What can hang from each mark:
liduf: leso
bipe: ginim malopor
malopor: bipe kede
lisi: ginim
mesolu: fumamab mazun pega
kede: lepe surig
fumamab: mesolu
lepe: mazun
surig: leso
veguv: mazun
pega: mesolu
leso: surig
ginim: bipe
mazun: lepe mesolu veguv
lavum: fumamab pega

Every row comes from one small tree of marks. The marks that hang from a mark follow it in brackets, in alphabetical order. Every link used is in the known rows. Which tree was each row made from?
Known rows:
pega(mesolu(fumamab mazun(veguv))): [ -3  -3 -15 -10  10 -13  16 -17 -32  17  -3  -9   3   0 -14 -19  12 -13
  -6   4  -9  14  -5   1   0   7  -5 -30  -1  -3  12 -13   4   2  27   7
   2   2   4  18 -12   0  18   3   5]
surig(leso): [  2  -1   0  12  -2   4  -4 -15 -37 -23   0  -7  -6 -15 -21  23  -5  15
  -4  10   5 -18   1  -1  17  -2  -1  -2   7   2 -13   2  -3  -7   9   8
   3  -8   2  19   0   7  19  -1   3]
mazun(lepe mesolu(fumamab) veguv): [ 18  21 -19   1 -29  21  33 -28   3  28 -15  37  25   0 -14 -41 -10 -32
   8   8  10 -10   3  -2 -38 -13  24  -8  -6  15  -4   5  11  -7  17   0
   2  13 -10  29  16  15  -3  31  19]
bipe(ginim malopor(kede)): [ -2  14   4   6  17   1 -29  15   4 -14   0 -25   5 -11  12  15   3  -1
  -6  -6 -28 -26   4  23  -2   7 -20  -9 -20  -3  23  11   6  -6 -37   2
  16   4  -6  -5   9 -10  24  -5  16]
malopor(bipe(ginim) kede(lepe surig(leso))): [ -4 -18   0  20  -2   5  -3  27  32   7  -4 -19 -17  11  31  17  16 -25
  -3 -24  -2   8 -12 -13   3  -2  11  14   5  18  -7 -12   4  -1  -5  -6
  23  -6 -16  -1   3  -3 -15 -24 -13]
lepe(mazun(mesolu veguv)): [  7   8   2 -12   0   4   6   0 -23  -2  -1  11  20  -4  -9 -22   3   9
   4  16  -8  -6   9  11 -12  -8  -2 -14   6 -14  -1  -5   7  -2   5  -6
   4   3   3   3   7   1  -8  18  15]
ginim(bipe(malopor(kede(surig(leso))))): [ -8 -12   2  12  11  -7   5   0  15 -13   5 -13  -6   4 -11  26  -1  19
   0  -5  -5 -34  11  -7  19 -10  -4   5 -11  -5  -3  12 -11  -7 -23  11
   2  -4  -4   0   4  -1   7   9  -6]
bipe(malopor(kede(lepe surig(leso)))): [  7   1   6   8   2   7 -17  19  28 -12   6 -14  -4   1   9  19   1   5
 -10   0  -5 -22   3  -9   6  -9  -4  -2   4  11  -5  -6   4  -4   3   3
  18  -3  -3  -8   0  -6   7 -10  -4]
lavum(pega(mesolu)): [-18  17   5  -2  12  -6 -11 -11 -20  -6   9  -7  -9   2  -9   7  -2  -6
  -9   4   6   5  16   3 -13  13 -15   2   6  -7  -4 -11   1  20  20  19
 -14  -2   7  -1 -20 -13  16   5 -18]
pega(mesolu(fumamab mazun(lepe veguv))): [  1   0 -17  -9   7  -9  20 -21 -21  25  -8   1   9   0 -13 -22   6 -21
  -4   2  -5   9  -5  -4  -6   4  -1 -31  -4   3  10 -13   6  -3  31   6
  -5   4   0  19 -13   2  16   6   6]
kede(lepe surig): [ 25   4  27   3   0  -1  -1  25  31 -13  -1   0 -22  10  -3   4  -6  -2
  -7  -1  15  28  -9 -28  20 -11  11  14  17   7 -30 -24  -1  15  19   1
   6 -13  -8 -12  -6 -12 -23 -20 -24]
mazun(mesolu): [ -1  16   4   1  -5  10  -2 -19   2 -13   1   9   9  -4 -10  -9  -8   3
  11  -2   8   2  13   7  -9  -3  -4   3   7  -5   0   2   5   8   6   3
   5   5   2  14   7  -2  12   7   4]
leso(surig): [  9  13   4  11  10 -16  -4  10 -23  -2   0  11  -8   0  -3  12   5  17
   2   9   2  -3  -3   7  22   5   3  -3   3  13 -21  -1  -1   8  -4   3
   8   2   9   8 -13  -5   0 -11   7]
kede(lepe): [ 20   6  21   7   0  -7  -8   3  19 -19  -1  -8 -13  -5   0  -6 -10  12
  -2  -4  14  21  -1 -11  26  -1   1   1  15  12 -14  -6   0  11  11   5
  -1 -11   2 -10  -2  -3  -7 -10 -16]
ginim(bipe(malopor(kede(lepe surig(leso))))): [ -3 -12   4  13  10  -9   6   5  27 -12   4 -13  -7   7  -7  23  -2  18
  -1  -6  -1 -29  10 -14  23 -13  -2   4  -9   0  -5  11 -10  -6 -18  11
   3  -5  -5  -4   4  -1   2   6  -8]
pega(mesolu(fumamab)): [ -9   5   7  -2  11  -7   4 -20 -23   2   2 -14  -4  -2 -16  -5   8   0
  -6  -1  -4  13   2   4   7   4 -19 -19  10   3   2 -11   1   7  14  10
   1  -2   7  14  -9  -7  23  -9   0]
fumamab(mesolu(mazun pega)): [-21  -9 -12 -17   2   1 -12 -18 -37  -7   5   9   2  -4   5  10  -5   4
   1  -3   3  22 -16   1  12  19  -7  11 -10 -18  18   7 -14  10  -1  -6
 -14  -1  17 -13 -24   4  13 -15   2]
ginim(bipe): [ -6  -6  10  11  12 -18  11 -13  -3 -18   1  -9  -9  -2 -21  10  -5  24
   8 -10   4  -6   9   2  28  -1  -3   9  -6  -9  -7  13 -13   5 -23  13
 -14  -9   2   0   3   0   0  10 -11]
liduf(leso(surig)): [  8   7  17  10   5 -10  -7  16 -18  -6  -2  -4  -9   3  -3  12  -8   5
   3  19   5  -9  -3 -13   8  -6   0 -10  -7   1 -17   6  -8   9 -26  -7
   9   7  13  17 -16 -13  -4 -14   2]
ginim(bipe(malopor(kede(lepe(mazun))))): [ -4 -12   9   7  12 -14   2   5  26 -11   6 -14   0   4  -3  11  -2  28
   2  -6  -6 -24  14  -2  22  -9  -9  -2  -7  -2   3  12  -9  -4 -24   8
  -3  -5   1 -14   5  -1   0  10  -6]
mazun(lepe mesolu veguv): [ 18  28 -16   1 -12  17  20 -25  17  16 -14  31  28  -5 -10 -33 -12 -29
  11  -2   5 -19   6  -3 -31 -14  17  -6 -12   5  -4   7  13  -5  15   2
   0  15 -10  26  12   4  -1  31  14]
kede(lepe(mazun(mesolu(pega))) surig(leso)): [ 22  -6  16  -7 -13  13   6  21  18  -9   0  13  -2  12  -6   6  -7   1
  -7  27  14   8  -7 -35   7 -20   8   9  18   0 -22 -22  -4  -5  39 -10
   8  -7 -12  -5  -8   0 -25 -12  -3]
lavum(fumamab(mesolu(mazun(lepe))) pega): [-24   7  -1 -13  -5   4   0  -6 -18  19   3  26  -1   3 -11  11  -6 -15
  -6   1  14  15  13  12 -39   6   8  20  15 -14   2   4  -9  21   8  19
 -37   1   9   4 -15   8   4   4 -20]
bipe(ginim malopor): [  9  20  12   2  21  -5 -31  12 -12 -17  -4 -22   4 -14  -4  10  -4   7
  -8   3 -28 -20  -5  25   3   5 -24  -8 -23  -9  21   8   6 -11 -44   8
   8   1  -8  -2   9  -4  24   0  18]
fumamab(mesolu(mazun)): [-12  -9  -1 -11  11  -5 -12 -13 -28  -5   2   5   4  -3   0  12  -5   2
   2 -17   2  19 -10  -3  11  10  -7   2  -4 -18  12   0  -9  11 -12   6
 -10   0  11  -9 -20   3  16 -13  -3]
kede(surig): [  7   5  18   2   6   2  -3  13  -6 -16   3   0 -18   4 -13  14   1   1
  -3  -2   4  15  -6  -5  10  -4   5  15  11  -5 -22 -21   1  14   5   2
   2 -10  -5  -1  -3 -13  -9 -16 -13]
veguv(mazun(lepe mesolu)): [ 18   9   6  -9  -3  -3  -9 -15  14  15  -6  16  15  -7   0  -6  -9  15
  19 -26  18  -8   8 -12 -13  -5  -7 -18   0 -11 -11  10  16 -15  -3   7
 -10  18   7  -1   6   0   0  18   1]
ginim(bipe(malopor(kede))): [-11  -7   3  11  13 -12   2  -3  16 -12   6 -15  -4   0  -7  16  -1  25
   3 -11  -7 -28  15   3  20  -5  -8   1 -12  -4   3  18  -8  -2 -30  12
  -2  -4   2  -5   7  -3   9  10  -5]
malopor(bipe(ginim) kede): [-21 -11  -5  18   6  -2 -11   8   3   1  -1 -24 -10  -2  31   7  18 -11
   5 -32 -12   5  -2  21  -2  13  -2   7   0  11  10   1   7   4 -26  -4
  12  -2  -3   0   7  -3   0 -13  -4]
mesolu(mazun): [  3  -9  -8  -6   7 -10  -2  -5 -28  -9   0  -3  -4  -7  -5  -3  -3   8
   3  -1   4  15   0   6  12  13   3  -9   3  -8   6  -9   2   5  13   1
  -7  -6   6   1  -6   2   6  -1  -5]
kede(lepe(mazun(mesolu veguv)) surig(leso)): [ 30  -3  12  -4  -9  10  14  23  17  -2  -4  13   3  12 -10  -1  -3  -8
  -9  21   9   2  -8 -36   2 -25  15   1  14  -1 -25 -24   1  -5  33  -5
  15  -4 -14   2  -3   0 -27  -3  -2]
mazun(lepe mesolu(fumamab pega) veguv): [  7  21 -31  -5 -35  25  31 -32  -4  25 -12  41  24  -2  -9 -43 -10 -30
   7  24  11  -7  -3   1 -37  -5  23   1 -12  15   2  11   6  -9  29 -12
  -2  13  -4  25  12  17  -5  30  26]
lisi(ginim(bipe(malopor(kede(lepe surig))))): [ 11  -5  11  -2  12  -9  -1  -1  13   4  15 -13 -12   6   4   3  -4  -2
  -1  -9   3   3  -6  -9   3   4   0  19  13  -8  -9  -1  -8  -5 -20  -3
 -11   6 -10 -14  14  -1 -14   1 -23]

Write each row's tree:
[  0 -11 -42 -13 -32   6  29 -20 -46  24  -8  27   4  -3  -4 -34  -3 -17
  -2  38  11  18 -17   6 -13  17  27  -6  -9  14  13   1  -3 -10  40 -21
 -14  -2   5   7  -2  25  -9  15  18]
mesolu(fumamab mazun(lepe veguv) pega)
[  9 -15 -13  -6 -22  -1  21 -13 -32  18  -6  19  -2   2  -9 -19  -8  -7
   2  11  19  20  -4   2  -7   9  20 -14   7  15   6  -9   1  -4  22  -3
 -15  -4  -1   8  -1  19   1   7   3]
mesolu(fumamab mazun(lepe))
[-19  18 -10 -12   5  -4  10  -8 -10  27   0  12   1   0 -19  -5   4 -25
 -10   8   3   8  19  13 -42   4   2   0  13 -10   1  -5   2  16  35  21
 -29   4   4  20 -13  -2   6  13 -17]
lavum(fumamab pega(mesolu(mazun(lepe veguv))))
[  3  -3   5  -1  13 -11  -3 -11  -6   2  16 -15  -9  -2   2   2  -4   5
   3 -11  -2  -3  -2   4   1  10  -5  15  10 -10  -3   7  -7  -8 -28  -2
 -13   9  -5  -9  16   2  -3   6 -15]
lisi(ginim(bipe(malopor(kede))))
[-11   9 -11  -5 -28  19  10 -26 -16  -4   5  20   4  -1  -8 -20  -6   1
   6  24  13  14   5  12 -12   4   3   8   7   4   6   7  -3   3  18 -10
   2   4   9  13   7  10   8   5  16]
mazun(mesolu(fumamab pega))
[-17 -13   0  17   4   3  -7  22  14   4  -1 -20 -17   9  29  14  21 -24
   2 -30 -11  10  -9   9  -7   6   4  15   1   9   0 -12   7   6 -20  -7
  16  -3 -11  -2   5 -10 -10 -21 -10]
malopor(bipe(ginim) kede(surig))
[ 25   1  17  -3   2  -9   0  13   7  -8  -3  -3   1  -3  -1 -18  -4  14
  -5  10   4  14  -3  -8  17  -6   1  -9  13   5 -13 -10   3   4  12  -2
   0 -10   1 -15   0  -1 -20  -1  -5]
kede(lepe(mazun(veguv)))
[  1   0 -37 -12  -9  -1  12 -17 -26   9  -6  18   7 -11   3 -23  -5 -13
   3  23   3   6 -13   4  -4  18  16  -2 -19  -1  12   3   0  -6  36 -17
 -16   0   5   2  -8  10  -7  15  10]
mesolu(mazun(lepe veguv) pega)
[  7  13   8   7  14   0 -29  21  23 -12  -2 -26   4  -8  17   9   0  -3
  -8  -5 -23 -19   0  11   2   5 -17  -8 -17   4  19  10   7  -5 -29   2
  18   3  -7 -11   7 -10  17  -6  11]
bipe(ginim malopor(kede(lepe)))
[ 11   8  -1 -11  -9  -1  -9 -19   9  12  -4  20  14  -9   3  -9  -9  16
  18 -16  18  -5   5  -9 -12   0  -6 -12  -3 -12  -8  15  12 -17   4  -2
 -12  17  11  -6   3   1  -2  16   6]
veguv(mazun(lepe mesolu(pega)))
[ -4  -8   7  12  12 -14   3   0  29 -11   5 -16  -5   3  -4  13  -3  23
   2 -11  -3 -23  13  -3  24  -7  -6   2  -9   1   1  16  -9  -2 -25  10
  -1  -4   1  -9   5  -3   4   9  -9]
ginim(bipe(malopor(kede(lepe))))
[-22   8   7  -9   0   5  -4 -11 -19  -3   3  12  -3 -12 -12  10   1   7
  -1  -3  -2  19  -2  21  -4   2  -5  21  14 -12   3  15 -12  14  -9   5
 -21  -2  16   9  -3   4   8 -15  -4]
lavum(fumamab(mesolu(pega)))
[ -3 -13  11   6  13 -12   5  12  29  -9   5 -12  -4   9  -3  14  -1  22
   0  -5  -5 -22  11  -9  20 -12  -6   1  -7  -4  -3   8 -10  -2 -20   6
  -1  -5  -2 -14   3  -4  -6   7  -9]
ginim(bipe(malopor(kede(lepe(mazun) surig))))
[ 25  -4  33  -6   2  -2  -2  35  23 -10   1   3 -13  12  -2  -1  -2   6
  -8   9  10  27  -8 -26  17 -14   5   6  22   1 -27 -30   0  10  19  -5
   1 -14  -8 -21  -7 -11 -32 -20 -17]
kede(lepe(mazun) surig)
[ -3 -23   3  11  -4   3   4  31  35  12   1 -11 -14  17  34  -2  20 -12
  -2 -21   0  16  -7 -11  -1  -6  14   7  18  18 -14 -23   8   7   9 -12
  16  -9  -6 -13   1  -5 -33 -19 -19]
malopor(bipe kede(lepe(mazun(veguv)) surig))
[-20 -17  -1  18  -1   5  -2  17  17   3   6 -13 -20  11  27  13  20 -11
   3 -29   0  12  -2   3  -2   2  11  16  14  15 -12 -16   6  11  -3  -6
  14  -8  -3  -2   1  -8 -13 -20 -19]
malopor(bipe kede(surig))
[ 11   4  10   2  12   4 -24  33  18  -8  -1 -20   6   0  12  19   2  -7
 -12   6 -23 -25  -4   0  -1  -5 -14  -7 -15   0  12  -1   5 -12 -21  -1
  21   3 -14 -11   4  -8   8 -10  13]
bipe(ginim malopor(kede(lepe(mazun) surig(leso))))
[ -2 -15   7   9  11 -10   5   9  24 -10   5 -12  -2   7  -7  22  -1  23
  -2  -1  -4 -30  11 -12  20 -15  -5   0  -8  -4  -4   8 -10  -9 -17   7
   2  -5  -4  -9   3   0  -2   8  -6]
ginim(bipe(malopor(kede(lepe(mazun) surig(leso)))))
[  1   9   2   7  14   7 -24  22   4 -10   0 -23   3  -4   6  27   5 -10
 -10  -1 -26 -30  -3  10  -5   0 -13  -2 -19  -4  15   2   5 -10 -29   2
  21   5 -12   0   6 -10  19  -8  15]
bipe(ginim malopor(kede(surig(leso))))
[ -1  -8   3   7  12 -14   7   5  20  -6   3 -13   3   4  -4   5   0  23
   0  -5  -9 -27  12  -3  18 -10  -5  -4 -12  -4   2  15  -8  -5 -24   7
   0  -4  -1 -11   6   0  -3  16  -4]
ginim(bipe(malopor(kede(lepe(mazun(veguv))))))
[-12  -5 -22 -16   0   4  -1 -22 -30   7  -2  20  12  -5   6  -1  -8 -11
   2  -2   0  12 -21  -6   1  14   2   7 -20 -13  15   9 -10   4   3  -7
 -16   4  10  -8 -22   7   7  -4   7]
fumamab(mesolu(mazun(lepe veguv) pega))
[ -6 -15 -30 -14 -32   6  19 -19 -40  16  -2  25  -3  -2  -2 -23  -9  -7
   1  34  19  25 -11   4  -6  21  18  -1  -3  15  14   0  -6  -7  36 -20
 -21  -5   6   1  -6  23  -3   4  12]
mesolu(fumamab mazun(lepe) pega)
[ -8  -6  -6 -11  10 -12   9 -17 -28  11   0 -10  -1   0 -12 -10   9  -5
  -4   2  -2  19   0   0   5   9 -11 -27   5  -2  12 -14   2   3  27   7
  -2   0   6  14 -15  -1  22  -5   0]
pega(mesolu(fumamab mazun))
[ -6 -14   5  17   1   1  -6  30  41   7  -4 -19 -18  14  35   7  16 -25
  -2 -32  -4  19 -12  -6   1   2   9  15   5  17  -4 -15   6   8  -9  -7
  18  -5 -14  -8   3  -9 -21 -25 -18]
malopor(bipe(ginim) kede(lepe surig))
[  0  12   7   4  17   4 -27  25  11  -9   0 -22   2  -4  10  19   4 -10
  -8  -5 -27 -21   0  15  -5   2 -15  -2 -20  -4  15   1   7  -4 -33   1
  18   4 -11  -6   7 -14  15 -10  12]
bipe(ginim malopor(kede(surig)))
[ 10   8   7   8  11   5 -24  28  24 -10  -3 -22   2  -2  11  22   1 -11
 -11  -1 -20 -25  -6   0   1  -4 -11  -3 -16   2  12   2   5 -10 -23   2
  22   3 -15  -6   6 -10  11 -11   9]
bipe(ginim malopor(kede(lepe surig(leso))))
[  0   2  -8 -16 -16  10  15  -6 -37   3   1  19  18  -1  -9 -30   3   8
   2  34  -4   3   4  15 -16  -1   1  -9   6  -8   4  -1   2  -6  15 -16
   1   2   6   3   7  10 -11  18  24]
lepe(mazun(mesolu(fumamab pega) veguv))
[-19   2  -4 -14  -4   4   2 -13 -16   9   0  20   2 -10  -9   6  -2  -3
   1  -2   2  19  -3  15 -11   4   2  15   9 -12   9  12 -10  10   3   3
 -26   0  11   9  -8   8   7 -10  -2]
lavum(fumamab(mesolu(mazun(lepe) pega)))
[-19   2  -9 -14   0   2   5 -10 -26   9  -1  15   2 -11 -10   1   4  -2
  -1   0  -5  19  -6  19  -9   4   3  14   9 -18   8  12 -10  10   2   2
 -20  -1  16  11  -5   9   4  -8   0]
lavum(fumamab(mesolu(mazun(veguv) pega)))
[  7  10  11   2  15  -2 -29  26  18  -9  -1 -23   9  -7  17   8   1   2
  -9   0 -25 -20   2  12   1   2 -20 -12 -16   1  21   7   7  -8 -31  -1
  16   3  -9 -15   8  -9  12  -6  13]
bipe(ginim malopor(kede(lepe(mazun))))
[ -3 -10   8  11  12 -11   4   9  33 -10   5 -13  -8   7  -4  16  -2  18
   0 -10  -2 -20  10 -10  21 -10  -3   6  -8  -1  -3  10  -9   0 -23  10
   1  -5  -4 -10   3  -5  -2   4 -12]
ginim(bipe(malopor(kede(lepe surig))))
[ -3  16 -29  -5 -28  20  25 -27 -25   7  -4  24  13  -2 -12 -38   1 -14
   3  27   2   4  -3  12 -24   0  15   2  -3   2   5  10   1  -1  22 -12
  11   8   5  21  12  13  -2  21  24]
mazun(mesolu(fumamab pega) veguv)
[ -4 -20  10  10   2   0  -7  37  34   9  -1 -17 -12  14  38   6  18 -18
  -2 -23  -7  19  -9  -5   0   0   5  10   8  13  -3 -18   7   4  -9 -11
  15  -6 -14 -15   2  -9 -27 -24 -12]
malopor(bipe(ginim) kede(lepe(mazun) surig))
[ 12   4  -3 -12 -20   2   0 -21   2  20  -5  25  12  -4   1 -13  -7  13
  16  -9  23   0   3  -8 -17   0  -2 -14   0  -5  -7  14  11 -19   5  -3
 -12  16  12  -1   8   8  -4  17  11]
veguv(mazun(lepe mesolu(fumamab pega)))
[-12 -17   1  20  -5  -1  -4   9  35   2   3 -18 -17   5  37  -2  12  -2
   2 -31   6  16   0  -1   8   5   8   7  17  27  -6  -6   6  10   2  -4
  12  -8   3  -8   3  -2 -13 -17 -21]
malopor(bipe kede(lepe))
[ -6  -2   5 -16 -15  10   4  -5 -30  -6   7  16  11  -1  -7 -18  -1  18
   4  31   3  10  10  14  -9   2  -7  -4  14  -6   6  -3  -1  -4  14 -15
  -6  -1   8  -3   3   7  -5   5  17]
lepe(mazun(mesolu(fumamab pega)))
[  4   4   0 -11  -2  -5 -13 -16  -5   0   2   7   7  -8   2  -4  -1  29
  16 -15  12   2   5  -3  -3   5 -13 -10   2 -20  -5  15   9 -10   0  -1
  -3  13  19  -8   4  -1   0  10   6]
veguv(mazun(mesolu(pega)))
[ -1  14 -13  -4 -35  25  18 -32   5  13  -4  38  14   0  -6 -26 -16 -17
  11  20  21   4   6   0 -28   0  11   8   0  17   4   8   1  -6  25 -10
 -12  10  -3  16   6  14   4  14  17]
mazun(lepe mesolu(fumamab pega))
